Every row comes from one small tree of marks. The marks that hang from a mark follow it in brackets, in the order of their numbers. Every link used is in the known rows. Which tree was each row made from?
In the rows, 128 means zero.
Known rows
J_686{J_178{J_220 J_342} J_312 J_496}: [138 184 104 152 103 168 173 156 101 128 109 104 192 167 182 171 106 127
 133 114 150  82  53 157 149 132  98 129 138 116 113 163  71 132 104 148
 142 172 113 135 174]
J_908{J_342{J_238}}: [116 147 121 137 164 131 173 147 147 137 157 134 105 147 124 151 140 145
 109 129 149 113 137 155 164 146 114 139 136 146  98 143 125 125 141 138
 172 166 141 137 139]
J_686{J_496 J_605 J_908}: [128 159 126 104 141 139 131 140 118 136 112 123 169 115 170 138  93 134
 125  95 138  80  85 116 138 126 101 134 158 129 133 144  82 115 102 136
 134 136 113 127  81]
J_272{J_238}: [122 122 137 129 156 157 125 160 128 119 110 138 122 120 122 128 135 153
 130 135 119 124 121 121 162 130 123 124 127 144 106 125 128 118 122 131
 153 140 137 135 138]
J_908{J_342{J_178 J_238{J_272} J_458}}: [119 156 126 109 191 116 116 140 119 149 176 123 134 155 132 175  90 141
 116  70 154 105 169 175 172 177 146 184 139 124 111 143 121 151 139 133
 160 157 140 128 105]
J_908{J_342}: [132 147 116 139 130 123 156 125 134 128 154 124 112 142 130 144 132 131
 115 129 146 133 155 149 148 127 129 131 142 150 109 142 142 127 137 121
 171 146 134 116 139]
J_342{J_178 J_238{J_272} J_458}: [116 137 137  98 186 120  87 142 112 151 148 128 149 143 131 156  87 135
 126  72 138  99 137 156 151 173 141 180 124 101 135 133 107 156 129 142
 115 140 140 136  96]
J_342{J_178{J_220} J_238 J_458 J_605}: [126  93 133 101 198 129  82 129  92 137 123 106 158 173 127 150 115  78
 147  70 153  89 111 194 149 143 141 167 104 113 141 123  86 172 125 178
  88 165 128 166 143]
J_458{J_342{J_178 J_238}}: [145 127 126  98 146 137 122 141 140 134 139 110 131 158 125 165 142 133
 104  79 136 106  82 144 114 152  95 132 132 120 140 128 100 165 123 146
 100 149 151 149 116]
J_686{J_178 J_312 J_496}: [143 172 115 146 102 170 141 171  98 141 123 131 174  98 193 146  86 128
 145 119 133  78  32 117 134 139 118 146 130 101 134 160  90 137  88 141
 149 139 134 125 124]
J_342{J_178{J_220}}: [135 120 129  97 141 125  97 126  90 120 115 104 151 156 127 143 127  68
 129 102 140 121 141 162 120 135 151 108 112 112 161 129 108 143 129 156
 105 130 138 138 153]
J_178{J_220 J_342{J_458{J_686} J_605}}: [131 136 127 133 152 123 129  96 127 123 111 101 166 242 110 125 137 119
 141  95 152 117 127 177 157  87 117 122 142 133 123 142 113 156 146 146
 105 166  88 149 176]
J_178{J_220 J_337 J_342{J_458 J_605}}: [123 123 123 137 135 138 161  94 117 117 130  74 132 252 142 167 116 112
 156 108 133 117 134 223 166 113 109 165 123 142  91  89  66 150 129 119
  93 181  85 163 166]
J_458{J_686{J_178}}: [147 155 123 121 131 136 118 141 133 132 124 138 149 155 144 117  99 122
 128 124 132 122  91 126 112 108 106 112 147  92 147 160 130 137 113 134
 144 117 144 132 137]
J_458{J_686{J_312 J_496}}: [135 193 130 136 111 161 144 153 104 128  97 133 164 123 133 111 125 141
 133 128 130  82  36  83 149 114 141  89 135 103 158 177 105 132 124 141
 137 123 119 107 147]
J_178{J_220}: [112 130 134 122 137 128 125 119 115 116 103 114 145 157 127 132 147 106
 137 124 133 132 143 139 129 126 138 103 120 128 134 128 117 128 130 144
 113 136 108 140 161]
J_458{J_342 J_686{J_312 J_496 J_605}}: [148 211 125 106  93 145 125 148 122 110  75 124 167 174 147 125 145 179
 124  92 121  59  16  70 120 108  88  91 165 135 136 181  79 161 112 140
 110 139 105 132 102]
J_686{J_178{J_220 J_342} J_605}: [135 153 104 106 133 117 135 132 124 104 107 107 160 218 174 162 109 135
 122 100 141 100 127 176 117 115  66 144 147 148  86 148  73 134 112 141
 135 173 117 167 135]
J_342{J_178}: [151 118 125 102 135 125 100 136 101 133 142 117 132 134 132 137 108  97
 121 102 136 117 128 149 117 137 139 132 115 112 154 129 123 143 128 137
 123 123 155 124 120]
J_686{J_178{J_220} J_908}: [135 141 126 124 122 152 137 129 121 141 129 111 178 153 166 151  90  81
 140 100 156 129 102 170 125 124 105 129 140  95 145 129 103 117  89 154
 138 131 128 148 129]
J_342{J_238 J_458{J_686{J_605}}}: [112 153 142  91 175 114  90 130 146 118  99 150 119 168 122 101 122 164
 119  89 115  75 116 127 135 118 110 147 163 126 121 155  99 137 129 154
 130 149 117 169 105]
J_458{J_342 J_686}: [144 160 132 118 106 128 131 114 157 124 111 123 140 178 107 121 163 152
 117 110 126 134  88  97 108 107  98  76 158 127 147 150 134 155 130 121
 105 124 115 132 136]
J_342{J_238}: [109 128 129 128 159 135 149 147 140 138 130 136 121 133 124 134 134 144
 121 130 132 112 108 136 144 146 111 140 123 122 119 132 111 125 130 145
 131 148 139 146 131]
J_238{J_272}: [115 151 126 122 141 118 119 133 117 137 129 129 157 150 123 147 115 154
 141 122 136 135 142 110 147 146 128 133 124 124 120 136 129 138 136 114
 119 127 119 109 106]
J_178{J_220 J_337 J_342}: [115 148 119 133 116 138 196 108 126 108 125  81 113 236 140 169 135 122
 123 138 125 130 138 193 147 121 106 112 123 136 103 108  70 120 140 116
 114 168 101 150 180]
J_686{J_312 J_605 J_908}: [152 177 129 114  83 156 128 150 114 123 121 121 142 136 150 139 101 135
 124  95 146  83  73 142 141 112 102 153 127 137 121 138  81 103 104 163
 145 134 137 143  59]
J_342{J_178{J_220 J_337}}: [132 128 130  96 128 132 125 124  87 110 119  85 118 189 141 162 109  67
 139 113 121 120 125 186 124 139 145 112 101 105 150 104  73 141 124 130
  94 138 132 151 160]
J_178{J_342{J_238 J_458 J_605}}: [125 110 116 143 172 136 154 127 147 145 152 112 135 191 128 150 123 159
 127  93 150  95 105 192 172 126  89 193 133 147  86 118 101 150 137 144
 122 188 117 158 129]
J_908{J_342{J_458}}: [127 145 127 140 136 118 128 108 140 129 162 128 108 143 137 136 119 129
 122 104 136 126 179 163 149 132 148 166 158 147 104 132 145 131 127 118
 168 148 117 130 133]
J_178{J_220 J_337 J_342{J_458}}: [108 146 132 134 117 136 172  94 134 108 128  85 108 228 146 161 120 125
 132 112 113 126 163 208 147 122 121 147 140 132  97  97  71 122 128 114
 116 170  83 162 174]
J_458{J_686{J_605}}: [133 163 129  88 139 109 101 129 130 110  94 134 134 175 123 101 126 146
 126 118 123  99 111 103 117 101 108 105 149 135 133 162 115 132 134 136
 125 124 127 141 107]

Write each row's tree
[157 127 126 127 151 131  90 124 127 138 129 132 166 173 149 117  81 112
 158  93 139 109  78 152 126 101 112 161 148 101 142 140 126 167 108 140
 121 129 127 147 121] -> J_342{J_458{J_686{J_178}} J_605}
[111 127 113 134 165 153 207 132 126 125 123  78 128 252 131 183 137 127
 139 134 149 104  87 210 176 129  75 135 103 140  88 101  50 147 147 137
  97 199 112 169 171] -> J_178{J_220 J_337 J_342{J_238 J_605}}
[106 129 130 130 195 128 108 139 122 153 134 131 166 165 125 155 102 157
 154  92 149 100 112 146 179 153 117 192 120 127 103 124 108 168 132 142
 102 158 110 139  96] -> J_342{J_238{J_272} J_458 J_605}
[160 144 124 118 124 133 124 118 146 130 113 111 162 204 102 127 160 141
 139 106 145 123  58 110 123  91  84  90 143 134 144 138 130 182 132 134
  82 134 118 128 126] -> J_458{J_342{J_605} J_686}
[155 196 135 106  90 149 123 145 123 122 104 127 149 168 128 112 110 136
 124  97 148  79  58 122 137  93 104 115 141 121 140 165  98 106 117 166
 146 122 136 134  75] -> J_458{J_686{J_312 J_605 J_908}}
[149  99 120 101 160 129  92 129  72 126 117  93 170 177 126 151 121  61
 150  97 158 114 106 173 135 129 139 119  91 120 154 123 102 171 134 162
  81 145 135 138 147] -> J_342{J_178{J_220} J_605}
[109 142 130 139 166 125 149 126 154 137 162 136 101 139 132 144 125 150
 114 102 138 107 161 166 165 148 134 174 156 144  91 134 124 130 130 135
 174 167 125 149 132] -> J_908{J_342{J_238 J_458}}
[190 186 137 109  65 167 133 140 125 139 139 102 161 182 120 143 125 111
 111  66 158 103  31 137 119 104 111  96 138  96 189 153 107 142 108 158
 121 111 154 123  94] -> J_458{J_342{J_178} J_686{J_312 J_908}}
[177 162 136  92 103 147 125 117 142 140 142 101 161 179 114 142 121 104
 106  70 153 126  75 139 108 108 102  86 157  96 187 141 125 147 119 142
 111 107 145 121 104] -> J_458{J_342{J_178} J_686{J_908}}
[136 191 132 160 100 175 166 133 118 146 164 119 153 104 169 152  90 127
 125  82 158  85  94 154 181 133 148 169 161 126 124 148 105 113  99 136
 186 149 108 115 116] -> J_686{J_312 J_496 J_908{J_342{J_458}}}
[169 116 105 117 155 121 120 136  96 141 168 100 136 166 131 164 109  84
 129  98 172 113 122 180 150 128 128 144 110 145 127 136 126 169 141 137
 140 150 156 112 121] -> J_908{J_342{J_178 J_605}}
[148  96 118 106 189 135 112 158  97 149 143 112 146 151 125 152 110 105
 134 101 157  93  72 170 148 144 112 155  95 114 138 124  96 166 134 164
 104 152 161 143 115] -> J_342{J_178 J_238 J_605}
[140 190 126 119  98 164 143 158 101 131 108 119 173 115 174 141  95 140
 129  93 144  57  44 116 153 124 107 141 145 129 133 149  66 110  97 154
 143 138 119 127  75] -> J_686{J_312 J_496 J_605 J_908}
[147 129 113 110 149 134 147 123  78 121 149  68 125 226 144 186 109  55
 147 113 157 117 117 212 156 135 133 122 100 134 126 111  80 166 137 130
 115 165 135 141 157] -> J_908{J_342{J_178{J_220 J_337} J_605}}
[110 150 118 142 199 126 133 134 127 152 164 128 150 178 126 170 109 159
 144  93 166 105 141 171 197 156 120 194 136 149  83 136 119 168 146 133
 143 180 116 129 105] -> J_908{J_342{J_238{J_272} J_458 J_605}}
[157 193 119 126  87 148 158 149 120 126 150 116 129 159 152 153 108 135
 112  92 166  84 102 159 161 115 105 157 142 161  99 151  99 102 115 152
 182 149 139 132  66] -> J_686{J_312 J_605 J_908{J_342}}
[141 104 135 100 147 134  96 108  78 121 127  80 135 211 148 163  94  54
 167  83 129 107 118 209 143 127 150 159 103 108 141  86  67 173 118 140
  75 150 114 160 143] -> J_342{J_178{J_220 J_337} J_458 J_605}
[158 120 123  95 119 141 123 117  95 117 117  65 147 240 141 185 136  76
 153  90 137 116  76 182 118 124 102 112 107 126 144  90  59 194 118 130
  52 152 119 157 144] -> J_458{J_342{J_178{J_220 J_337} J_605}}
[133 171 121 123 149 142 130 149 120 137 110 138 178 125 166 121  90 128
 135 125 127  98  56 103 122 121 116 101 161  84 156 174 118 145 107 128
 147 126 127 119 145] -> J_458{J_686{J_178 J_496}}
[152 171 111  87 152 132 133 142  98 138 152 105 159 131 175 166  78 102
 106  73 164  73 103 161 149 134 120 137 159 134 134 155  88 129 114 137
 168 145 143 116  86] -> J_686{J_496 J_605 J_908{J_342{J_178}}}
[139 144 103 109 200 123 133 162  94 157 173 112 160 184 123 189 103 124
 127  95 187 104 112 173 186 166 111 161 104 136 111 146 113 175 152 144
 137 168 160 114 103] -> J_908{J_342{J_178 J_238{J_272} J_605}}
[149 176 121 102 141 106  97 127 145 116 136 141 126 183 166 123  89 138
 121  82 132  92 143 152 118 106 106 161 184 138 107 170 123 145 108 130
 181 148 126 156 103] -> J_908{J_342{J_458{J_686{J_178 J_605}}}}
[122 145 121 138 147 151 190 132 159 136 164 110 100 205 177 176  74 156
 125 107 117  97 104 214 148 143  79 205 154 111  83 103  58 128 103 115
 149 182 126 178 140] -> J_686{J_178{J_337 J_342{J_238 J_458}}}
[116 133 132 109 186 121 115 125 113 131 146 112 123 168 134 159 123  91
 116  71 150 104 167 203 153 157 159 154 134 127 124 136 109 147 133 159
 147 171 133 158 159] -> J_908{J_342{J_178{J_220} J_238 J_458}}
[178 148  97 156  97 161 161 162 112 140 152 105 169 190 163 170  90 138
 139 113 165  93  40 183 152 111  68 179 110 134  95 142  90 149 113 146
 143 167 148 134 119] -> J_686{J_178{J_342{J_605}} J_312}
[129 128 129 100 156 144 149 153 112 132 143 104  95 165 142 165  94 109
 121 117 120 101  92 176 141 154 121 147 106 100 138 104  65 135 128 131
 117 146 161 154 127] -> J_342{J_178{J_337} J_238}
[162 106 114 105 160 137 120 146 123 146 139 103 155 181 123 170 138 123
 124  78 155  97  53 156 128 142  81 145 117 130 136 120  91 193 124 157
  80 159 151 149 108] -> J_458{J_342{J_178 J_238 J_605}}
[142  91 130 108 189 131  89 140 107 150 145 115 145 152 133 144  98 101
 137  71 147  86  97 183 149 143 132 192 114 112 138 114  98 170 124 163
 103 157 145 154 111] -> J_342{J_178 J_238 J_458 J_605}
[149 175 117 128 114 145 192 134 147 125 141 104 116 231 156 153  87 142
 120 139 124 120  84 178 132 103  77 124 148 105 119 135  89 129 124 103
 151 148 135 143 155] -> J_458{J_686{J_178{J_337 J_342}}}
[ 97 131 129 135 167 129 156 114 148 126 125 110 132 189 127 148 145 147
 114  99 135 106 154 190 159 137 116 152 142 136  95 128  92 125 135 151
 123 186  99 171 171] -> J_178{J_220 J_342{J_238 J_458}}
[166 171 130  60 109 117 111 122 126 102 106  94 110 241 138 149 123 132
 118  82 108  93  73 139  91 113  83  98 151 125 148 131  65 171 122 115
  88 129 134 154  99] -> J_458{J_342{J_178{J_337}} J_686{J_605}}
[124 122 121 145 184 128 143 131 138 144 165 126 121 166 129 155 126 133
 138  95 158  99 128 182 179 137 120 188 137 152  86 128 114 159 135 146
 152 181 125 147 126] -> J_908{J_342{J_238 J_458 J_605}}
[168 152 130 122 109 153 142 114 154 146 132 103 178 197 107 136 140 127
 132  92 163 123  44 130 132  87  76  98 154 121 157 131 120 159 118 139
  95 126 117 126 100] -> J_458{J_342{J_605} J_686{J_908}}
[141 134 116 143 124 132 138 117 153 134 158 124 139 169 171 150  84 141
 123  92 132 117 136 189 128 122  94 189 164 125  99 127 116 132 106 119
 158 156 124 148 130] -> J_686{J_178{J_342{J_458}}}
[124 141 121 107 183 126 140 143 106 129 141 108 127 169 125 168 135  91
 111 102 160 108 141 190 152 154 139 119 120 130 124 145 108 141 143 163
 151 169 151 148 169] -> J_908{J_342{J_178{J_220} J_238}}
[133 181 121 117 114 146 122 165  91 115  90 131 156 117 172 133 118 156
 135 109 124  56  55  96 137 133 116 140 133 141 117 160  74 131 109 146
 133 144 116 132  97] -> J_686{J_312 J_496 J_605}
[115 136 116 140 186 129 144 131 137 155 155 115 166 205 124 169 112 179
 136  88 160 103 122 176 191 147  89 198 129 143  80 122 102 158 145 130
 112 187 105 138 110] -> J_178{J_342{J_238{J_272} J_458 J_605}}
[133  98 122  98 193 135 104 150  84 138 117 101 163 179 123 158 128  77
 142  96 162  95  85 182 149 142 122 128  92 115 141 127  89 168 134 179
  86 164 145 156 149] -> J_342{J_178{J_220} J_238 J_605}
[129 145 113 106 139 114 107 113 130 107 113 113 153 209 181 154  96 132
 127  73 130  93 155 191 118 117  86 180 166 147  83 139  79 139 103 140
 135 177 100 180 129] -> J_686{J_178{J_220 J_342{J_458}} J_605}
